Each row comes from the steps of one path. Every step used is in the known rows, and no mark comes twice. Write the path behind each row, first mark first.
Known rows:
kugiv/koni/supimap/linot: [ 0.23  0.16 -0.23 -0.10 -0.25 -0.26  0.06  0.15 -0.48  0.05  0.28 -0.13
 -0.18  0.02 -0.11  0.02  0.20 -0.10  0.04  0.15 -0.25 -0.07  0.15 -0.12
  0.00  0.16]
befit/gike/koni/supimap/linot: [-0.01 -0.02 -0.12  0.07  0.14  0.13  0.16 -0.08  0.02 -0.11 -0.05 -0.13
 -0.08  0.03  0.11  0.20 -0.40 -0.23 -0.17  0.38  0.05 -0.12 -0.15  0.18
  0.10 -0.23]
linot/senal/bovo/kugiv: [-0.26 -0.01  0.18 -0.03  0.13 -0.04 -0.01 -0.08  0.34 -0.03 -0.08  0.13
  0.23  0.01 -0.22 -0.14  0.04  0.28 -0.01 -0.12  0.01 -0.12  0.00 -0.04
  0.17 -0.16]
guna/linot/supimap/bovo/kugiv/koni: [ 0.14 -0.06  0.23  0.00  0.04 -0.20 -0.26  0.14  0.01 -0.18 -0.20 -0.03
  0.56  0.20  0.01 -0.10 -0.11 -0.14  0.04 -0.21  0.13  0.18  0.01  0.12
 -0.20  0.06]
kugiv/bovo: [ 0.10  0.14 -0.11 -0.05 -0.09 -0.09 -0.08 -0.12  0.21 -0.05  0.24  0.26
 -0.34  0.00  0.15 -0.09  0.19  0.00 -0.13  0.07  0.00 -0.10 -0.06  0.11
 -0.13  0.03]
guna/linot/supimap/koni/kugiv/bovo/senal: [ 0.37 -0.06  0.21 -0.03 -0.06 -0.16 -0.48  0.27 -0.02 -0.08 -0.17  0.04
  0.40  0.12 -0.05  0.06 -0.06 -0.15 -0.01 -0.23  0.01  0.25 -0.03  0.17
 -0.23  0.12]
gike/koni/supimap/linot/senal: [-0.11 -0.15 -0.10  0.08  0.14 -0.06  0.05  0.35 -0.03  0.22  0.02  0.05
  0.14  0.21  0.05  0.23 -0.12 -0.10 -0.15  0.17 -0.07  0.08 -0.07  0.18
  0.19 -0.41]
supimap/koni/kugiv/bovo: [ 0.02  0.03 -0.17 -0.24 -0.20  0.15 -0.19  0.53 -0.25 -0.02  0.04  0.05
 -0.55 -0.07 -0.08  0.10  0.05  0.17 -0.10 -0.23 -0.01  0.04 -0.05 -0.01
 -0.19  0.04]
gike/koni/kugiv/bovo/senal: [ 0.06  0.02 -0.06 -0.04 -0.20  0.06 -0.18  0.09 -0.02  0.24 -0.03  0.01
 -0.04  0.12  0.02  0.06  0.14  0.06 -0.18  0.11  0.11  0.23 -0.16  0.02
 -0.06 -0.29]
koni/kugiv/bovo/senal/linot: [ 0.34  0.17 -0.01 -0.09 -0.35  0.09 -0.04 -0.06 -0.17  0.00  0.19  0.05
 -0.24 -0.28 -0.10 -0.14  0.30  0.08  0.13  0.04 -0.16  0.11  0.02 -0.17
 -0.11  0.10]
befit/gike/koni/supimap: [ 0.00  0.02 -0.12  0.01  0.03  0.15  0.07 -0.13  0.01 -0.09 -0.03 -0.14
 -0.13  0.03  0.11  0.16 -0.41 -0.22 -0.19  0.46  0.12 -0.11 -0.23  0.14
  0.00 -0.28]
befit/gike/koni/kugiv/bovo: [ 0.09  0.11 -0.11 -0.01 -0.01  0.17 -0.03 -0.15  0.09 -0.14 -0.05 -0.16
 -0.16  0.03  0.03  0.04 -0.25 -0.12 -0.14  0.31  0.14 -0.05 -0.23  0.06
 -0.06 -0.23]
supimap/linot/senal: [-0.05 -0.09  0.05  0.25  0.31 -0.06  0.01  0.19  0.25 -0.15  0.05  0.15
  0.04  0.13 -0.12  0.14 -0.01  0.10  0.16 -0.15 -0.18  0.03  0.17 -0.01
  0.25  0.21]
supimap/bovo: [-0.31 -0.07 -0.08  0.07  0.08  0.18  0.20  0.20  0.09 -0.21 -0.04  0.23
 -0.35  0.02  0.15 -0.06 -0.03  0.13  0.02 -0.18  0.23  0.06  0.00 -0.09
 -0.10  0.12]
linot/senal/bovo: [-0.19  0.01  0.12  0.05  0.18 -0.08 -0.11  0.03  0.35 -0.05  0.02  0.17
  0.05  0.05 -0.22 -0.09  0.08  0.20  0.10 -0.11 -0.08 -0.03 -0.03 -0.14
  0.10 -0.05]
supimap/koni/gike: [-0.28 -0.16 -0.30 -0.11  0.03  0.22 -0.12  0.37 -0.24  0.05 -0.02  0.06
 -0.41  0.04  0.02  0.22 -0.12  0.00 -0.03 -0.19  0.11 -0.01 -0.07  0.09
 -0.13 -0.04]
supimap/bovo/senal/linot: [-0.28 -0.22  0.10  0.15  0.12  0.24  0.32  0.00  0.07 -0.04 -0.14  0.20
 -0.17 -0.22  0.16  0.01  0.12  0.12 -0.02 -0.18  0.23  0.10  0.16 -0.18
  0.14  0.29]
kugiv/bovo/senal/linot/supimap/koni/gike/befit: [ 0.15 -0.10 -0.02  0.02  0.17  0.01  0.14 -0.20  0.10  0.23  0.04  0.10
 -0.11 -0.17  0.19  0.06  0.27 -0.19 -0.07 -0.04 -0.05 -0.10  0.11  0.11
  0.17  0.16]
bovo/senal/linot/supimap: [ 0.11 -0.08  0.26  0.19  0.00  0.09  0.03 -0.25  0.06  0.21 -0.04  0.02
  0.03 -0.21  0.09  0.23  0.09  0.01  0.23  0.08 -0.02  0.13  0.10 -0.16
  0.16  0.39]
koni/kugiv/bovo/senal/linot/guna: [ 0.23  0.21  0.03 -0.05 -0.31  0.03 -0.10 -0.05 -0.10 -0.01  0.18  0.02
 -0.14 -0.12 -0.13 -0.19  0.24  0.10  0.06 -0.02 -0.16  0.10  0.04 -0.15
 -0.12  0.17]
befit/gike: [ 0.07  0.13 -0.06  0.06 -0.02  0.20 -0.03 -0.31  0.16 -0.32  0.01 -0.05
 -0.31 -0.05  0.07  0.07 -0.38 -0.07 -0.01  0.29  0.14 -0.15 -0.16 -0.04
 -0.12  0.10]
guna/linot: [ 0.17 -0.07  0.09  0.05 -0.14 -0.15 -0.60  0.02  0.06 -0.25  0.01  0.13
  0.33  0.09  0.04 -0.06 -0.25 -0.01 -0.07 -0.08  0.16  0.27 -0.09 -0.01
 -0.40  0.01]
linot/senal/bovo/kugiv/koni/supimap: [-0.17  0.04  0.11 -0.11  0.03 -0.15  0.07 -0.02  0.10  0.05 -0.01  0.05
  0.27 -0.01 -0.28 -0.17  0.15  0.17 -0.03 -0.03 -0.11 -0.16  0.05 -0.04
  0.19 -0.18]
kugiv/bovo/senal: [ 0.21  0.10 -0.01 -0.01 -0.18 -0.02 -0.06 -0.31  0.20  0.08  0.10  0.31
 -0.18 -0.07  0.12  0.01  0.33  0.04 -0.22  0.07  0.05 -0.02  0.03  0.12
  0.03  0.19]
guna/linot/senal: [ 0.18 -0.12  0.18  0.10  0.02 -0.20 -0.67  0.10  0.19 -0.21 -0.02  0.21
  0.59  0.17 -0.15 -0.09 -0.18 -0.02 -0.10 -0.10  0.10  0.28 -0.04 -0.03
 -0.19 -0.04]
kugiv/koni/gike/befit: [ 0.21  0.07 -0.39 -0.05 -0.13 -0.10 -0.15 -0.19 -0.34  0.13  0.17 -0.22
 -0.13  0.10 -0.01 -0.10  0.14 -0.17  0.09  0.10  0.01 -0.01  0.02 -0.25
 -0.18  0.09]

Write each row's path:
[ 0.02  0.14 -0.03 -0.27 -0.40 -0.03  0.09 -0.16 -0.36  0.10  0.04 -0.12
  0.12 -0.07 -0.04 -0.10  0.00  0.15 -0.17  0.20  0.08 -0.17  0.06  0.07
 -0.01 -0.16] | bovo/kugiv/koni/supimap
[-0.43  0.13  0.11 -0.17 -0.05 -0.17  0.29 -0.17 -0.03 -0.01 -0.08 -0.19
  0.15  0.01 -0.11 -0.21  0.07  0.27 -0.07 -0.25 -0.10 -0.30  0.10  0.05
  0.03 -0.07] | senal/bovo/kugiv/koni/supimap/linot/guna
[ 0.08 -0.08 -0.39  0.09  0.08  0.18  0.03 -0.28 -0.05  0.06  0.11 -0.02
 -0.10  0.04  0.17 -0.05 -0.21 -0.19  0.17  0.11  0.02 -0.01 -0.09 -0.03
 -0.20 -0.12] | koni/gike/befit
[ 0.02 -0.11  0.17  0.15 -0.13  0.14 -0.05 -0.30  0.03  0.17  0.00  0.06
 -0.03 -0.30  0.08  0.18  0.08  0.13  0.07  0.08  0.07  0.13  0.11 -0.24
  0.11  0.33] | bovo/senal/linot
[ 0.40  0.19  0.05 -0.07 -0.29  0.06  0.01 -0.02 -0.15  0.03  0.15  0.01
 -0.19 -0.23 -0.10 -0.11  0.31 -0.01  0.24  0.04 -0.23  0.09  0.03 -0.11
 -0.08  0.15] | koni/kugiv/bovo/senal/linot/supimap
[-0.27  0.04  0.07  0.28  0.22 -0.14 -0.05  0.09  0.27 -0.19  0.02  0.02
  0.00  0.35  0.00  0.06 -0.19  0.12  0.04 -0.31 -0.12  0.01  0.12  0.03
  0.00  0.40] | supimap/linot/guna
[ 0.14 -0.10  0.22  0.10 -0.06  0.16  0.01 -0.01 -0.10  0.22 -0.09 -0.05
 -0.05 -0.26  0.00  0.23  0.10  0.05  0.21 -0.04 -0.06  0.15  0.11 -0.18
  0.15  0.39] | bovo/senal/linot/supimap/koni/kugiv
[ 0.18  0.04  0.11  0.05  0.01 -0.07  0.08 -0.27  0.20  0.15  0.12  0.18
 -0.10 -0.18  0.16  0.02  0.35 -0.09 -0.02  0.04 -0.08 -0.06  0.08  0.08
  0.13  0.25] | kugiv/bovo/senal/linot/supimap
[-0.11 -0.04 -0.04  0.07  0.26  0.07  0.21 -0.08  0.12 -0.10 -0.10 -0.13
  0.04  0.04  0.00  0.13 -0.31 -0.20 -0.16  0.28  0.00 -0.18 -0.12  0.16
  0.22 -0.30] | befit/gike/koni/supimap/linot/senal/bovo
[ 0.16  0.09 -0.20 -0.14 -0.33 -0.13  0.13  0.10 -0.49  0.09  0.16 -0.03
 -0.17 -0.04 -0.07 -0.04  0.30 -0.08 -0.08  0.12 -0.04 -0.01  0.13 -0.16
  0.01  0.17] | kugiv/koni/supimap/bovo/senal
[-0.09  0.00  0.03  0.03 -0.08 -0.03 -0.20  0.12  0.04  0.27 -0.01 -0.08
  0.09  0.14  0.01 -0.01  0.08  0.06 -0.18  0.02  0.08  0.22 -0.11 -0.03
 -0.02 -0.23] | gike/koni/kugiv/bovo/senal/linot/guna
[-0.15 -0.16  0.10  0.09  0.39  0.03  0.38  0.01 -0.09  0.13  0.01 -0.29
  0.05 -0.20  0.18 -0.06 -0.01 -0.20  0.42 -0.07 -0.09 -0.12  0.14 -0.15
  0.13  0.10] | senal/linot/supimap/bovo/kugiv/koni/gike/befit
[-0.06  0.07  0.14 -0.01  0.16  0.03  0.30  0.14  0.05  0.00 -0.19 -0.07
 -0.02  0.18  0.09  0.01  0.03 -0.05  0.26 -0.11  0.05 -0.03  0.00  0.12
  0.05  0.17] | linot/supimap/bovo/kugiv/koni
[ 0.05  0.08 -0.10  0.03 -0.03  0.22 -0.06 -0.12  0.04 -0.15 -0.09 -0.20
 -0.16  0.04  0.01  0.08 -0.35 -0.08 -0.07  0.32  0.16  0.01 -0.25 -0.02
 -0.10 -0.20] | befit/gike/koni/kugiv
[-0.28 -0.11 -0.13 -0.08  0.07  0.18  0.39 -0.06 -0.13 -0.04 -0.19 -0.03
  0.03  0.00  0.13 -0.22  0.01  0.10 -0.12 -0.18  0.31 -0.10  0.12 -0.02
  0.05 -0.06] | supimap/bovo/kugiv/koni/gike/befit
[ 0.08 -0.15  0.12 -0.01  0.11 -0.25 -0.45 -0.11  0.09 -0.11 -0.15 -0.02
  0.79  0.10 -0.20 -0.26 -0.08 -0.05 -0.11 -0.21  0.09  0.10  0.03 -0.02
 -0.10 -0.22] | guna/linot/senal/bovo/kugiv/koni/gike/befit
[ 0.08 -0.06 -0.09  0.01  0.26  0.08  0.02  0.31 -0.02  0.15 -0.12 -0.11
 -0.22  0.20  0.11  0.26 -0.18 -0.23  0.31 -0.11 -0.10 -0.01 -0.11  0.16
 -0.08  0.14] | linot/supimap/koni/gike/befit
[ 0.41  0.23 -0.07 -0.11 -0.44  0.10 -0.08 -0.06 -0.15 -0.03  0.17  0.11
 -0.24 -0.15 -0.12 -0.13  0.30  0.11  0.06  0.05 -0.12  0.13 -0.02 -0.10
 -0.17  0.09] | koni/kugiv/bovo/senal
[-0.43  0.07  0.14 -0.16 -0.07  0.05  0.20 -0.28  0.16 -0.04 -0.13 -0.04
 -0.02 -0.14  0.00 -0.16 -0.03  0.38  0.02 -0.16  0.07 -0.22 -0.06  0.04
 -0.09 -0.19] | senal/bovo/kugiv
[ 0.31 -0.05  0.16 -0.07 -0.01 -0.19 -0.49  0.37 -0.03 -0.15 -0.10  0.00
  0.32  0.16 -0.04  0.02 -0.11 -0.18  0.05 -0.24 -0.03  0.23 -0.07  0.18
 -0.28  0.05] | guna/linot/supimap/koni/kugiv/bovo
[-0.10 -0.03 -0.10 -0.15 -0.15  0.15  0.49  0.18 -0.29 -0.05  0.07  0.15
 -0.09 -0.15  0.11 -0.07 -0.12 -0.02 -0.08  0.13  0.00 -0.12  0.05  0.19
  0.03 -0.27] | koni/supimap/bovo/kugiv
[ 0.28 -0.07  0.18 -0.03 -0.03 -0.14 -0.55  0.39 -0.08 -0.15 -0.14 -0.04
  0.32  0.16 -0.07  0.07 -0.23 -0.13  0.12 -0.24 -0.01  0.27 -0.09  0.09
 -0.32  0.06] | guna/linot/supimap/koni/kugiv
[ 0.00 -0.04 -0.07  0.10  0.22  0.10  0.13 -0.05  0.09 -0.10 -0.07 -0.10
  0.05  0.08  0.02  0.19 -0.36 -0.24 -0.16  0.37  0.03 -0.13 -0.13  0.16
  0.20 -0.27] | befit/gike/koni/supimap/linot/senal
[-0.30  0.05 -0.03 -0.20 -0.05 -0.03  0.23 -0.38 -0.02  0.06 -0.12 -0.23
  0.07 -0.10 -0.02 -0.25  0.07  0.23  0.00 -0.18  0.04 -0.26  0.00 -0.04
 -0.06 -0.20] | senal/bovo/kugiv/koni/gike/befit
[-0.23  0.02  0.15 -0.08  0.09 -0.12 -0.05 -0.07  0.21  0.01 -0.07  0.04
  0.25  0.04 -0.28 -0.18  0.15  0.27 -0.03 -0.13 -0.02 -0.13  0.04 -0.10
  0.18 -0.12] | linot/senal/bovo/kugiv/koni
[ 0.01  0.04  0.12  0.07 -0.03 -0.11 -0.04 -0.30  0.23  0.12  0.12  0.20
 -0.07 -0.10  0.13 -0.06  0.29  0.01 -0.20 -0.04  0.00 -0.05  0.09  0.01
  0.10  0.27] | kugiv/bovo/senal/linot/guna
[-0.20 -0.12  0.19  0.16  0.38  0.03  0.27  0.17  0.08  0.01  0.08 -0.10
 -0.17 -0.20  0.20  0.06 -0.04 -0.11  0.49 -0.07 -0.12 -0.03  0.06 -0.19
  0.07  0.20] | senal/linot/supimap/bovo
[ 0.00 -0.03 -0.03 -0.01 -0.10  0.05 -0.14  0.11 -0.06  0.27  0.01 -0.03
  0.00  0.01  0.04  0.04  0.14  0.04 -0.12  0.11  0.07  0.20 -0.11 -0.05
 -0.02 -0.29] | gike/koni/kugiv/bovo/senal/linot
[-0.19 -0.17 -0.11  0.01 -0.01  0.09  0.16  0.25 -0.11  0.26 -0.09  0.11
  0.02  0.12  0.19  0.17 -0.06 -0.06 -0.27  0.17  0.16  0.13 -0.11  0.15
  0.10 -0.39] | gike/koni/supimap/bovo/senal
[-0.20 -0.09  0.10  0.20  0.38 -0.12  0.14  0.13  0.31 -0.16  0.01  0.11
  0.07  0.07 -0.16  0.07  0.07  0.16  0.19 -0.27 -0.22 -0.05  0.17 -0.02
  0.27  0.17] | supimap/linot/senal/bovo
[-0.11  0.10 -0.10 -0.21 -0.28  0.04  0.04 -0.29 -0.30  0.08 -0.04 -0.15
  0.16 -0.01 -0.06 -0.16  0.06  0.12 -0.07  0.10  0.19 -0.14  0.04  0.04
 -0.03 -0.14] | bovo/kugiv/koni/gike
[-0.01  0.06 -0.08  0.07 -0.04 -0.13  0.22  0.21 -0.15 -0.07  0.21  0.03
 -0.03  0.13  0.00  0.08 -0.19 -0.10  0.02  0.05 -0.32 -0.08  0.10  0.17
  0.03  0.06] | koni/supimap/linot/guna
[-0.15 -0.11 -0.01  0.13  0.40 -0.11  0.25 -0.03  0.14 -0.04 -0.07 -0.07
  0.28  0.05 -0.18 -0.04  0.09  0.07  0.13 -0.28 -0.21 -0.16  0.24  0.00
  0.34  0.06] | supimap/linot/senal/bovo/kugiv/koni/gike/befit
[ 0.14  0.12 -0.16 -0.11 -0.13 -0.32  0.12  0.17 -0.37  0.05  0.23 -0.13
 -0.05 -0.01 -0.23 -0.03  0.28 -0.08  0.06  0.06 -0.32 -0.12  0.18 -0.13
  0.12  0.08] | kugiv/koni/supimap/linot/senal/bovo
[-0.08  0.01 -0.07  0.08  0.10  0.17 -0.08 -0.20  0.20 -0.12 -0.12 -0.12
 -0.15  0.11  0.12  0.15 -0.40 -0.10 -0.18  0.32  0.24 -0.05 -0.25  0.05
 -0.03 -0.18] | befit/gike/koni
